In the rows, 128 means zero.
Known rows, with every step that occurs
n > m > u > d: [139 158 155  75 158 125 159 175 154 133 144 171 146 158 186 140 149 130
  99 124 115 109 146 133  80 107 103 153  50 156 119 104 138 151  74 133
 118 169 165 168 100  92  92  88 165  80 120 112 109 124 117]
w > m > u > d: [144 149 161  87 161 148 164 153 133 154 136 175 139 175 178 140 144 105
  96 126 119 132 167 137  70 129  74 148  63 156 152  79 158 142 108 141
 104 190 192 165 103  89 129  91 179 101 144  94 119  92 112]
n > m > u > d > q: [136 152 159  77 172 121 156 181 164 127 147 153 143 169 184 141 125 146
 101 123 121 129 137 156 103  96 126 162  25 145 103 116 135 152  65 122
 119 147 160 166  99  81  75  93 180  73 113 126 108 108 125]
l > j > m > u > d > v: [ 95 130 192  85 164 158 178 160 122 120 151 136  96 124 133 152 126 111
 118 161 116 149 130 119  52 131  80 156  64 104 127  80 155 170 103 131
 107 179 157 179 101 118  92  76 160  90 124 106  89  48 121]
r > x > h > m > u: [159 128 145 116 179 106 153 163 124 117 119 156 156 189 151 188 158 119
  93  99 130 106 169 140  86 135  84 178  76 142 137 113 137 163 118 131
  81 123 141 127  99 108 135  58 164  99 112  87 115 112 133]
j > l: [136 147 145  91 126 103 171 170 144 138 121 164 127 141 132 174 158  98
 103  95 143 123 150 113 101 109  59 121  95 138 145  67 132 157  96 104
 118 123 136 133  90 131  94  51 125  68 143 105 117 134 102]
n > m > h: [148 134  98 100 171  92 129 177 158 107 122 133 137 175 128 156 144 133
 109 119 127 135 139  85  90  74  98 145  94 145 126 105 134 161  95 146
 125 137 129 145  79 127  89  84 141  85 129 120 123 155 109]
r > x > h > m > q > d: [158 131 141  98 170 136 168 166 132 124 126 146 141 209 136 193 144 159
 116  66 109 126 135 122  99 130  93 178  96 133 129 141 142 191  79 120
  79 139 131 125 101 144 121  70 150  98 134  82 105 110 131]
d > q: [136 129 125 106 158 110 152 180 158 123 123 150 113 167 145 158 119 127
 113 112 142 153 121 133 119 105  87 145  74 140 141  88 125 174  83 113
 106 114 146 151  80 114 100  80 142  87 132 124 105 123 118]
q > d > u > m: [138 154 154 113 176 152 120 174 158 122 132 153 124 143 154 146  91 107
 137 108 125 143 120 153  89  62  71 148  77 129 136  81 168 174  97 134
 109 145 175 178 109 105  82  88 151  84 129 122 118 122 133]
l > j > m: [112 116 148 106 159 149 149 181 125 128 134 147  90 123 116 146 128  90
 112 122 163 146 114 111  68 118  64 131  86  87 151  93 146 167 119 122
 119 142 137 163  83 144 111  81 129  95 115  95 106  88  94]
r > x > h > m > j: [161 114 129 139 168 117 149 175 129 106 128 126 121 204 132 203 150 117
  92 128 142 131 157  99  74 137  97 179  92 118 134 115 148 157 117 116
 103 125 148 122 102 146 137  82 169 104 105  65 115  99 105]
u > m: [139 148 124 125 163 126 140 191 167 142 120 180 134 152 154 152 133  94
 117 121 141 136 119 126  76  73  63 132  88 119 146  84 147 165  94 137
 102 149 148 161  97 113 109  92 157  91 127 121 117 137 117]
h > m: [170 114 113 109 175 112 165 179 132 136 115 154 121 176 134 157 149 121
  90 107 151 111 143 114 101 122  74 134 106 133 158  85 125 160  97 134
 113 151 155 144  74 142 116  69 134 100 120  92 120 130 127]
j > m > u > d > q: [126 142 179  88 144 148 192 172 133 126 117 139 125 144 158 136 133 106
 107 113 150 142 136 169 101 121 100 151  16 110 133  86 149 167  81 125
 118 149 139 161  98  96  93  88 179  91 124 110 105  83 122]
d > q > m > j > l: [137 146 133  97 140 109 156 178 142 136 137 127  97 140 143 168 107 119
 104 136 140 160 152 162  94  92 108 137  75 109 105  87 151 159  87  92
 127 107 139 130 101 133  87  56 163  37 110 125 128  91 121]
x > h: [142 137 126 121 168 108 147 155 140 120  99 161 138 168 130 178 147 113
 120  93 133 138 128 110  83 107  69 140 100 140 145  76 145 167  99 130
  96 118 145 159  94 122 123  55 120 100 127 100 104 143  99]
d > q > m > j: [140 141 118 111 167 124 139 191 143 130 139 128  95 165 159 160  88 131
 112 150 137 168 136 157  91 102 118 150  71 117 116  98 150 170  91 110
 116 118 149 153  92 131 106  81 175  64 104 122 116  97 133]
m > r > x: [145 114 134 111 140 112 144 176 153 122 131 187 134 174 180 195 135  91
  98 120 129 138 136 118  79 105  64 147  89 155 125 129 132 178 103 120
  90 128 131 145  93 112 104 101 150  98 148  88 109 127 106]
w > m > r > x: [143 106 150 120 157 133 126 168 143 124 135 191 132 191 181 192 123  89
  89 116 131 149 147 123  73 102  77 147  94 157 133 119 147 164 126 131
  91 152 149 147 101 112 111 114 158 112 148  76 121 110  96]
r > x > h > m: [162 113 135 130 168 111 148 171 120 111 111 150 139 196 134 197 158 123
  89  86 133 122 151 116  93 130  77 159  99 130 148 112 137 166 112 128
  95 122 140 120  92 132 133  68 131 112 117  69 108 132 110]
q > m > u > d: [152 167 150  80 153 131 162 165 129 157 138 167 135 142 197 141 124 128
 104 131 101 124 163 170  70 118  86 142  64 143 116  88 155 160  89 144
 107 162 173 163  99  98 124  61 175  73 119 112 108 117 139]
r > x > h > m > n: [175 132 139 113 153 101 159 172 145 119  98 151 154 204 151 184 158 122
  98  92 127 118 164 121  82 130  72 162 107 156 137 125 119 178  93 127
  85 101 121 111 102 121 119  78 144 111 108  56 117 129 102]
w > m > r: [148 111 133 108 172 119 141 160 146 146 120 186 135 186 162 169 126  85
  97 116 147 151 135 119  65  92  76 123  98 149 133  86 149 164 116 144
 106 162 159 170  94 118  99  96 147 104 151  91 133 111 102]
x > h > m > n: [177 135 121 107 175  87 174 163 148 129  78 150 157 195 137 158 155 123
 112  95 141 121 152 119  73 119  77 146 114 149 140  95 120 180  82 137
  98 107 126 135  98 132 107  60 136 111 103  72 121 130 107]
x > r: [159 131 149 114 161 110 170 169 148 135 110 169 148 175 135 164 135 106
 117 117 136 117 110 121  78  94  63 139 115 136 165  82 131 148 101 141
 100 135 183 123  96 132 126  59 111  99 154  89 115 132 117]
d > q > m > r > x: [147 120 141 111 157 114 131 184 150 119 130 168 127 167 197 189  89 120
  93 120 122 168 125 181  93  81 106 144  69 138  94 141 137 188  96 120
  93 105 118 144  90 104  90  88 166  74 125 107 107 114 136]
h > m > u > d > v: [153 135 162  84 180 121 192 161 129 127 134 141 129 176 156 165 144 142
 102 150 103 115 158 133  77 136  91 163  79 145 131  73 132 170  79 138
 102 191 174 162  93 117 100  68 165  98 133 102 104  91 151]
l > j > m > q > d: [105 134 157  74 166 174 179 177 130 141 149 146  95 137 121 142 119 124
 133  99 138 152  95 113  77 119  80 149  87  86 133 124 153 190  80 115
 105 162 132 168  93 153 100  87 142  83 132 102 101  65 116]
m > w: [144 131 113  85 174  95 147 158 128 121 126 169 106 160 138 169 141 100
  88 117 142 111 139  89  82 105  46 147 104 147 151 103 115 171  79 132
  98 148 142 161  82 134 108  75 138 110 139 125 121 140 124]
x > h > m > q > d > u: [160 124 152 104 207 143 163 146 127 116 108 126 149 189 110 156 135 156
 129  69 115 131 130 133 108  97  90 170  81 132 122  91 145 175  70 137
 105 143 149 164 102 124  93  46 139  89 119  98 125 103 158]
h > m > r > x: [177  97 128 114 162 104 155 186 138 123 125 175 135 191 170 192 146 100
  78 117 145 121 143 126  81 119  76 147  95 141 129 133 122 178 106 129
 101 148 129 139  85 131 107  92 155 107 133  72 117 113 117]
r > x: [143 131 137 117 134 128 131 185 145 113 138 171 116 167 163 187 142 113
  99 112 123 130 145 109 103 125  67 151  89 153 156 113 135 164 110 120
  88 126 148 131  85 120 124  93 141  93 134  90  99 141 110]
x > h > m > j: [168 117 109 130 185 105 165 164 123 125 112 125 126 198 119 177 150 118
 103 125 155 133 149  96  66 126 100 160  98 107 140  82 151 152 105 122
 117 137 156 148  93 152 134  65 160 104 102  86 123  99 109]
q > d: [144 154 128  84 154 133 156 162 141 133 131 159 101 161 155 166 106 141
 129 100 128 126 128 119  95 116  76 137 101 145 149  99 149 186  93 121
 101 142 175 167  88 144 106  84 122  95 147 106  98 130 108]
l > j > m > w: [109 108 138  81 180 127 143 161 102 118 136 147  78 122 111 155 131  76
  88 125 170 131 119  89  58 105  43 147  96  85 146 115 124 168 108 130
 112 153 126 173  83 150 104  84 138 106 116 114 119  90 107]

Rows
[144 114 141 131 148 102 137 161 147 110 111 181 155 183 164 211 144  99
 102 104 128 145 131 121  65  93  77 153  89 148 119 124 147 180 108 119
  82 112 121 151 103 110 111  79 142 109 141  81 104 130  98] => m > r > x > h
[146 137 128  76 170 114 152 161 124 136 131 146 105 152 176 157 107 129
  73 122 115 143 136 150  85  95  82 143  72 126 114 116 119 176  62 133
 114 155 145 167  93 115  97  81 164  92 117 125 107 121 135] => u > d > q > m > w
[130 137 156 101 147 140 166 164 153 119 135 146 107 166 152 180 134 141
 117 145  94 143 130  96  84 126  73 144  95 149 139  66 143 172  75 125
 104 171 171 166  95 123  94  83 128 102 148 103  84 121 112] => u > d > v
[132 107 140 110 150 122 175 173 136 126 101 170 125 146 147 167 136  73
 112 104 174 145 125 135  77  88  72 120  75 108 128  88 145 183 103 140
 112 145 114 172  89 133  88  93 138 106 136  93 120 111 103] => j > m > r
[124 134 154  91 149 136 163 181 146 134 118 149 102 128 135 131 131  89
 120 125 152 148 130 110  55 120  56 132  97 113 143 108 135 178  98 120
 110 118 117 151  93 136  94  93 140  93 114  80 112  86  90] => l > j > m > n
[140 128 115  79 192  94 122 175 139 112 136 170 118 161 145 166 134 121
  83 110 145  97 133  93  82  77  79 158  98 141 125 124 112 162  72 137
 113 149 139 163  91 134  79  86 129  98 116 129 123 154 117] => n > m > w
[169 117 117 123 189 104 159 158 122 124  96 148 142 185 121 172 158 123
 102  88 148 123 141 115  87 113  79 144 108 117 147  84 134 162  98 136
 104 131 144 149  82 139 127  48 124 109 111  88 117 136 110] => x > h > m
[114 143 188  91 148 151 189 164 131 114 126 143 116 145 147 163 135 117
 124 137 117 135 146 136  78 124  79 158  55 126 133  64 153 178  92 146
  97 179 150 169 105 114  87  82 154  97 138 114  95  86 135] => j > m > u > d > v
[167 111 106  82 197  88 164 161 116 130 121 154 107 175 125 169 147 101
  71 109 157  94 147  94  87 112  56 152 112 128 148 108 100 165  85 144
 108 164 140 152  76 148 112  74 144 114 117 111 132 128 138] => h > m > w
[167 133 125  91 186 103 173 168 129 138 124 161 134 171 151 149 154 115
  95 118 147  97 159 140  93 128  77 152  79 139 148  91 128 157  99 141
 105 151 153 149  80 121 124  61 167  91 116 111 130 112 152] => h > m > u
[149 130 138  73 194 142 186 164 148 123 137 138 107 194 128 177 113 182
 136 113  96 132 118 109 102 122  94 164 111 139 127  98 128 205  56 130
  83 175 150 157  92 163  83  66 136  88 146 111 107  94 165] => h > m > q > d > v
[162 127 123  95 149 100 188 173 133 141 131 126 105 165 118 172 166  92
  88 131 166 114 166 105  82 127  82 140  95 108 137  75 140 148  98 100
 132 147 150 124  95 162 101  61 162  68 114  88 140  91 109] => h > m > j > l
[147 123 137 129 163 109 126 158 133 118 112 178 148 170 184 207 120 116
  97 101 116 150 135 162  58  84  89 143  92 142  90 128 154 184 115 137
  86 110 125 152 102 110 114  68 141  86 126  89 106 131 114] => q > m > r > x > h
[141 153 136  89 180 107 141 180 158 128 142 174 142 159 167 146 137 128
 108 119 132 104 142 134  89  90  98 159  67 156 122 108 132 153  89 137
 107 140 154 164  96 101  89  76 155  72 119 125 119 131 133] => n > m > u
[135 165 168 102 145 142 142 174 158 126 144 124 112 126 138 162 105  86
 131 132 142 143 145 144  74  62  79 152  69 110 112  78 176 156 100  99
 131 139 169 153 132 126  70  81 179  51 124 116 139  85 117] => q > d > u > m > j > l
[123 115 125 102 162 124 155 164 118 117 117 116  98 133  97 146 144  90
 111 138 157 163 131  78  56 103  65 130  91  83 147  92 145 164 123 137
 124 136 118 154  68 143 117  82 150  98 128  98 112  92  94] => l > j > m > h
[168 118 117 100 180 124 189 184 144 146 125 157 139 192 133 146 165 133
  99  98 131 123 129 102 112 119  74 144  95 134 144  99 110 165  59 139
 100 163 128 140  79 138 119  68 155  89 123 107 121 121 151] => h > m > q
[139 115 146 122 166 102 115 178 159  99 121 179 165 187 168 208 137 118
  97  97 128 135 128 125  69  68 106 159  80 148  90 143 143 167 102 125
  97 115 116 151 112 109  80  89 135  92 120  89 110 144  91] => n > m > r > x > h
[138 136 139 131 146 119 130 168 139 106 116 162 137 175 145 202 145 112
 107  92 122 138 139 114  89 117  73 159  93 148 147 108 147 169 114 118
  82 103 134 133  98 114 133  73 128 103 130  85  92 140  95] => r > x > h
[181 136 115  88 161 100 178 180 152 138 100 155 135 184 156 142 149 118
 102 114 140 111 156 115  87 129  65 138 118 153 148 103 110 174  80 138
 107 130 140 131  84 136 100  78 143 102 113  79 126 129 122] => h > m > n
[138 137 153 128 178 157 133 193 179 130 125 166 162 154 139 130 145 100
 128 116 117 154 113 135  99  52  55 153  64 137 124  75 142 158  62 145
  97 152 128 156 104  87  90  82 185  69 121 132 130 125 161] => d > u > m > q
[137 150 137  99 122 105 175 176 143 139 138 141 108 148 125 177 154  88
 106 137 149 133 157  97  82 113  72 136  89 127 136  71 146 149  99  89
 126 128 152 132 105 144 101  68 155  62 131 103 129 102  94] => m > j > l
[131 148 143  88 172 133 155 158 148 110 137 148  82 164 138 194  86 163
 144 126 101 142 119 111  94 114  86 156 115 153 141  82 144 203  89 123
  88 149 179 173  92 149  81  77 113  92 155 116  87 114 124] => q > d > v
[166 107 123 108 186  94 140 157 106 101 112 151 131 194 130 205 157 109
  66  89 137  99 157  98  80 118  59 177 106 129 142 135 114 169 102 134
  87 133 121 127  91 137 127  71 144 125 116  92 119 132 118] => r > x > h > m > w
[136 153 117 128 158 130 141 198 174 142 141 157 117 162 154 157 125  85
 123 160 149 147 124 108  59  84  75 152  86 110 139  90 164 156  96 120
 111 150 160 154 105 131 116 112 194  84 114 116 129 109 112] => u > m > j
[149 139 152 107 180 132 128 168 164 123 125 168 138 149 173 159  88  92
 134 118 133 153 108 161  66  37  77 141  73 136 103 101 171 185  96 137
 107 152 161 197 111  99  60  95 166  87 137 117 128 108 132] => q > d > u > m > r
[138 129 146 148 157 111 131 175 166 119 111 195 176 174 174 203 136  77
 109 114 130 155 117 138  46  57  74 149  78 123 106 131 159 181 110 129
  82 118 114 150 118  99 104  98 174  97 131  91 117 131  97] => u > m > r > x > h
[160 162 127  89 158 109 145 183 164 133 108 151 125 162 177 143  93 139
 117 118 118 159 136 172  96  94  94 135  91 152 114 115 126 189  67 125
 100  91 125 141  91 107  83  78 154  72 112 111 109 126 133] => d > q > m > n
[173 104 114 121 194  82 169 150 129 134  90 164 156 192 140 181 151 110
  98  96 157 129 130 128  58  94  87 134  98 125 119  96 140 173  98 136
 108 136 128 165  86 133 104  58 141 110 123  83 128 116 112] => x > h > m > r
[126 153 168  88 156 130 177 158 150 119 141 153 124 159 165 170 133 136
 117 156  84 132 146 120  72 127  79 165  68 163 129  66 141 172  79 131
  93 173 177 176 102 102 100  72 165  96 145 115  95 101 138] => m > u > d > v
[154 123 109 109 172 115 140 150 132 125 110 135 130 187 127 160 141 107
 100 127 129 158 158  86  79  97  72 133 105 144 162  72 149 155 124 155
 112 152 153 144  79 122 125  86 152 105 151  99 132 124 100] => w > m > h
[138 125 117 108 147 117 169 166 123 108  87 122 118 153 105 151 146  95
 113 115 152 148 147  95  86  98  69 130  86 105 147  73 144 177 115 157
 119 135 106 145  75 144 115  82 146 107 133 104 122 131 103] => j > m > h
[153 138 108  80 185 106 131 159 112 134 125 167 103 146 156 166 113 114
  86 114 130 116 142 132  71  92  59 140 113 134 129 109 124 171  88 152
 101 144 140 163  82 134 114  63 141  88 120 129 118 143 142] => q > m > w
[121 143 152  77 152 166 186 175 138 134 120 155 114 159 126 149 125 133
 143  75 140 141 114 126 106 114  78 142  76 106 138 108 149 199  68 132
 100 158 126 158  97 151  96  91 136  88 143 109 110 102 129] => j > m > q > d
[134 153 134  66 178 141 149 187 166 134 150 169 129 178 154 154 121 171
 130  82 109 125 109 113 107  94 107 158  84 147 117 133 138 182  53 126
 106 156 150 164  99 138  78  86 135  69 132 117 109 127 130] => n > m > q > d
[143 119 141 110 156 111 119 191 163 108 143 189 141 175 187 191 131 113
  87 117 130 123 130 122  84  78  98 150  81 155 103 145 135 167  96 125
 101 135 126 148 100 114  73 110 142  87 129  94 112 139 102] => n > m > r > x
[143 130 111  79 188  99 133 168 127 124 122 151  99 153 154 164  94 129
  87 115 133 141 128 151  95  82  81 152  85 123 115 115 117 180  76 137
 104 125 133 164  83 123  94  66 149  82 114 149 117 130 150] => d > q > m > w
[116 147 152  71 190 149 145 178 171 113 154 148 117 185 142 182 100 197
 144 108  83 133 100 105 101  87 114 173  98 152 101 121 134 197  40 131
  95 164 154 166 111 145  56  86 120  68 141 133  96 119 149] => n > m > q > d > v
[143 148 133 105 149 141 159 181 144 142 147 122  99 163 175 153 100 133
 100 157 118 174 137 151  82 114 119 146  60 115 109  97 158 158  73 107
 129 146 166 161  99 122 105  93 191  69 108 103 105  87 123] => u > d > q > m > j
[112  96 171 129 157 131 138 165 122 109 120 162 127 144 138 194 138  76
 100 108 157 166 115 120  41 102  76 149  79  91 112 134 158 177 134 113
  99 118 103 158 102 126 108  87 141 104 120  69  99  74  76] => l > j > m > r > x > h
[143 152 129  95 133 112 156 176 126 147 143 139 104 134 145 173 126 102
  97 137 138 140 160 137  72 104  87 124  94 112 113  80 157 155 104 109
 131 129 148 137 104 149 106  50 156  39 117 110 133 109 116] => q > m > j > l
